Each row was made from one walk, in order. Every step used is in the known rows, and no mark comes twice. Write each row's walk.
Known rows:
q -> t: [-10   1   8 -10  -6  -2 -34 -15  23  -5 -13 -12  -5  -6  -5 -17 -11  -6
   4 -12   5   8   3 -13   6  39]
g -> x -> n -> c: [ -1  -7  12   5 -17   5 -14  10  13   4 -13  19  14   4 -14  14 -37  28
  -4  -7 -15   1  17   8  16  -2]
j -> s -> h -> q -> t -> c -> n -> x: [ -5  -7 -10  -7 -19   6 -49 -29  37   8  -5   2  13 -19  11 -10 -19   6
  -4  12   7  24   3  30  -2  22]
q -> h: [ 10  -9  -5 -24  -6   0 -16 -24   5  -4 -16 -16   5  13  12 -16  11   1
  -4  -5  19   8  -9   5   3  62]
b -> n -> c -> t -> h -> s: [ -9 -20 -11 -22 -16  -5 -27 -14  12   7 -29   6 -26  12 -17  25 -18  24
  21   8  43  -1  -6  -7  -5  47]
t -> c: [-10   3  -8  11 -26   2 -28 -12   8  18  -8  20 -20  -7   8 -19  -3  -8
 -11 -12  13   0   3 -16   8  14]
g -> x -> n -> c -> p: [ -3 -11  11   0 -15   0 -19  12  13  11 -12  11  11   2 -16  10 -39  28
   3  -7 -11   4  17   0  17   9]
n -> c -> p: [ -3 -31 -15  -4 -34 -31 -15 -26  -8  15 -19  11 -11  16   4  -3 -43  14
   6   1  22   2   6 -18  13  53]
n -> x: [  1 -15   3  11 -28  10 -22 -15   3 -13   8  10   2  -5   7  -5 -27  13
 -18  10 -27   2   3  15  10  -3]
b -> n -> x: [ -2 -23   1 -13 -21  11 -35  -2   9 -19   7  12 -18   5 -17  11 -22  23
   4   9   5   8  -8   8   8   9]
j -> s -> h -> t -> q: [ -6  -4 -18  -7 -16   1 -39 -27  34  19  -7  -5  15 -17  10 -15  -8   2
   3  10  11  16  -3  28   3  26]
h -> t: [-12  -9  -3   9 -23   5 -27 -14  21  16 -14 -28 -26 -11  -2  -7  -2 -12
  10 -11  -6  -3  -8  -5   9  20]
s -> h -> q -> t -> c: [ -9 -40  -3  -3  -8   6 -35 -43  25  -1   5 -24 -15 -21   9 -23  -8  -8
   0   5  27   7   1  17  -5  48]
j -> s: [  5  23 -11 -10 -14  -6 -20  -3  29  15  -7  21  29   0  12  -2 -17   7
   0  12 -10  19   0  21   7   9]
b -> n -> x -> g: [ -8 -27  -3 -22 -29  13 -40  -3   8 -15   2  23  -6   6 -17   4 -25  26
   2  15   4   1  -5   0  16   5]
q -> t -> c -> p: [-21   0   2  -8 -16  -8 -52 -17  23  18 -19  -9 -25 -18  -6 -33  -8 -12
   6 -21  22   9   7 -37   9  54]
h -> q -> t -> c: [-18  -3   7   4 -26   9 -43 -24  47   6 -12 -19  -9 -17  -1 -17 -12 -10
  16   2   2   0  18  -7  -1  48]
b -> n -> c: [ -3 -27  -9 -16 -28  -9 -23 -13   1  -9 -14  23 -23  23 -16  18 -29  22
  11   5  34   5  -6  -5   8  33]
p -> c: [  1 -10   2  16 -29  -7  -2   0  10  14 -29   5  -4  23  24  -1 -21  -5
   7 -18  -5   4  -8 -12  22  15]
q -> h -> s: [ 14   0  -9 -30   1   9  -3  -8  17   6 -28 -20  22  12  15  -6  13  11
  -2   6  22   5  -9  17  -7  62]
j -> s -> h -> q -> t: [  0  -4  -9 -13  -9  -1 -33 -27  41   9  -4  -1  23 -15  14 -11 -16   1
   4  17   8  22   1  35   0  33]
j -> s -> h: [  7  -3 -16 -13  -5  -6 -21 -20  22  11   1  13  23  -7  18  -9 -13   5
  -8  14   9  23  -7  35   4  16]
x -> n -> c: [  6 -12 -21 -14 -27   6 -11   0   7 -20 -15  31  -9   6 -15  11 -25  19
   2 -18   4  -3  -1 -13  20  22]
b -> n: [ -2 -16  -2 -24  -9   4 -28   6  12  -9   3   4 -19  11 -19  11 -11  16
  16   3  21  10 -12   0   4  21]
p -> c -> t -> q: [-19   0  -3  14 -29  -1 -31 -10  21  26 -28 -19 -17   9   9  -9 -13  -6
  26 -22   4  -6   4 -21  12  35]
x -> n: [  7  -1 -14 -22  -8  19 -17  19  18 -20   3  12  -5  -5 -19   4  -7  12
   6 -19  -8   3  -8  -8  16  10]
t -> q -> h: [ -9  -6 -10 -19 -20   9 -45 -26  22   0  -7 -25  19   6  -3 -28   5  12
  10   2  20  -2  14  -3   0  68]

Which walk is each row?
[  4 -19 -23 -22 -26  -2 -19   4   7 -10 -12  20 -13   3 -19   5 -28  20
  10 -19  10   1  -2 -23  22  37]	x -> n -> c -> p
[-15  -9 -11   4 -36  13 -50  -8   0   9  -7  15 -18  -4  -1 -13 -15   8
 -17 -12   2   1   3 -19   6  -8]	t -> c -> n -> x -> g
[ -9 -46  -2  -2 -12  13 -46 -42  21  -8   7 -29 -18 -21   5 -17 -13  -1
  -4   4  20   9   1  19  -7  37]	s -> h -> q -> t -> c -> n -> x
[ -1   1  17   0  -3  14 -17  22  21   4  -1   5  17  -3 -16   9 -24  23
  -1  -8 -24   5  12  11  13 -11]	g -> x -> n
[-19  -8   6  -1 -24   4 -48 -22  47  13 -10 -26 -12 -19  -4 -21 -14  -9
  23   2   6   3  18 -13   0  59]	h -> q -> t -> c -> p
[-11  -1 -10   3 -22   7 -42  -2   3  12  -7   1 -27   0  -3  -8  -5   0
  -7 -20  14   8  -2 -18  -1   4]	t -> c -> n
[ -9 -11 -20  -6 -27   6 -48 -27  24  20 -13  10   8 -19  11 -14 -14   4
 -10   6   6  16  -6  21   8   5]	j -> s -> h -> t -> c -> n -> x -> g
[ -8   0   1   8 -15  -2 -10  -6  24  34 -47 -19 -13   7  21   7  -6  -4
  20 -17   8  -3  -8 -16   5  35]	p -> c -> t -> h -> s
[-20  -4  -7  20 -35   7 -38 -19  21  28 -22 -14 -41 -19   0 -16   4 -20
   4 -20   6  -6  -4 -18  10  20]	h -> t -> c
[ -8  -5  11 -15   1  -5 -35 -25  29   2 -28 -19  -1 -10   1 -13  -1  -3
   3  -9  14   9   2 -20   0  54]	q -> t -> h
[ -5 -44 -10   0  -7   4 -25 -36   7   6   3 -31 -27 -17   9 -16  -1 -10
  -5  -5  22   4 -17  18   2  29]	s -> h -> t
[-22 -11   5   0 -35  16 -57 -25  42   1 -13 -16  -4 -16  -5 -16 -20   0
  11   5  -6  -2  20 -10   2  34]	h -> q -> t -> c -> n -> x -> g
[-23  -3   1  -6 -26   8 -61 -18  18   2 -22   1 -16 -12  -9 -24 -14  -2
  -8 -19   8   4   8 -31   8  23]	q -> t -> c -> n -> x -> g
[-11   8  -5 -15  11   5 -24 -13  27  30 -23 -36 -11 -17   1   6   9   3
  18   3  13  -6  -3  -3 -19  42]	c -> t -> h -> s
[  1 -14   1   7 -25  -2 -16   9   5   8 -27 -13 -11  30  13   9 -23   4
  11 -27  -3  12 -12 -15  13   6]	p -> c -> n
[-11 -16 -10 -12 -33  14 -48 -34  10  11 -35 -21 -19  -3   5 -24  13  -5
  -6 -18  18  -1  -7 -14   9  51]	q -> h -> t -> c -> n -> x -> g
[-14  -7 -10  -1 -24 -10 -38  -7   8  32  -5   4 -26 -11   3 -27  -8  -7
   2 -13  20   5   2 -30  10  36]	t -> c -> p
[-11 -24  -9 -19 -20  -9 -33 -22   7   2 -23   8 -34  13 -19  20 -19  19
  20   2  42   1  -6 -13   0  47]	b -> n -> c -> t -> h
[-12  -7   4  13 -21  -3 -19 -16  28  30 -41 -24 -19   5  19   3  -9 -10
  26 -18   4  -3  -3 -18   8  40]	p -> c -> t -> h -> q
[-20 -12 -17   6 -37 -14 -33 -41   3  13 -22   2 -18   7  -5  -3 -30  11
  12   0  22 -14  17 -14   0  51]	n -> c -> t -> q
[ -2  -6 -22 -14 -23   7 -21  -4   9 -12 -16  19 -23  -2 -21  11 -19  14
  10 -23   7  -7   0 -18  14  28]	x -> n -> c -> t
[ -9 -42  -4  -7  -6   9 -42 -38  22  -4   6 -33 -19 -18   4 -17  -8  -4
   1   1  28  10  -1  15  -9  43]	s -> h -> q -> t -> c -> n
[  0 -17   5  -8  -6   2 -19 -25  36  11 -18 -25  10  -7  12   3  -2   5
  12  17   3   2   4   2  -7  46]	t -> h -> q
[-11  -1   1  14 -23  -5 -16  -6  14  25 -30 -12 -24  12  16  -1 -14 -11
  20 -25   0  -2  -6 -18  14  25]	p -> c -> t
[-13 -18 -11   5 -29 -16 -21 -47   9  17 -34  -3 -20   3   5   9 -26   7
  11   4  22 -11  11 -11  -4  57]	n -> c -> t -> h -> q
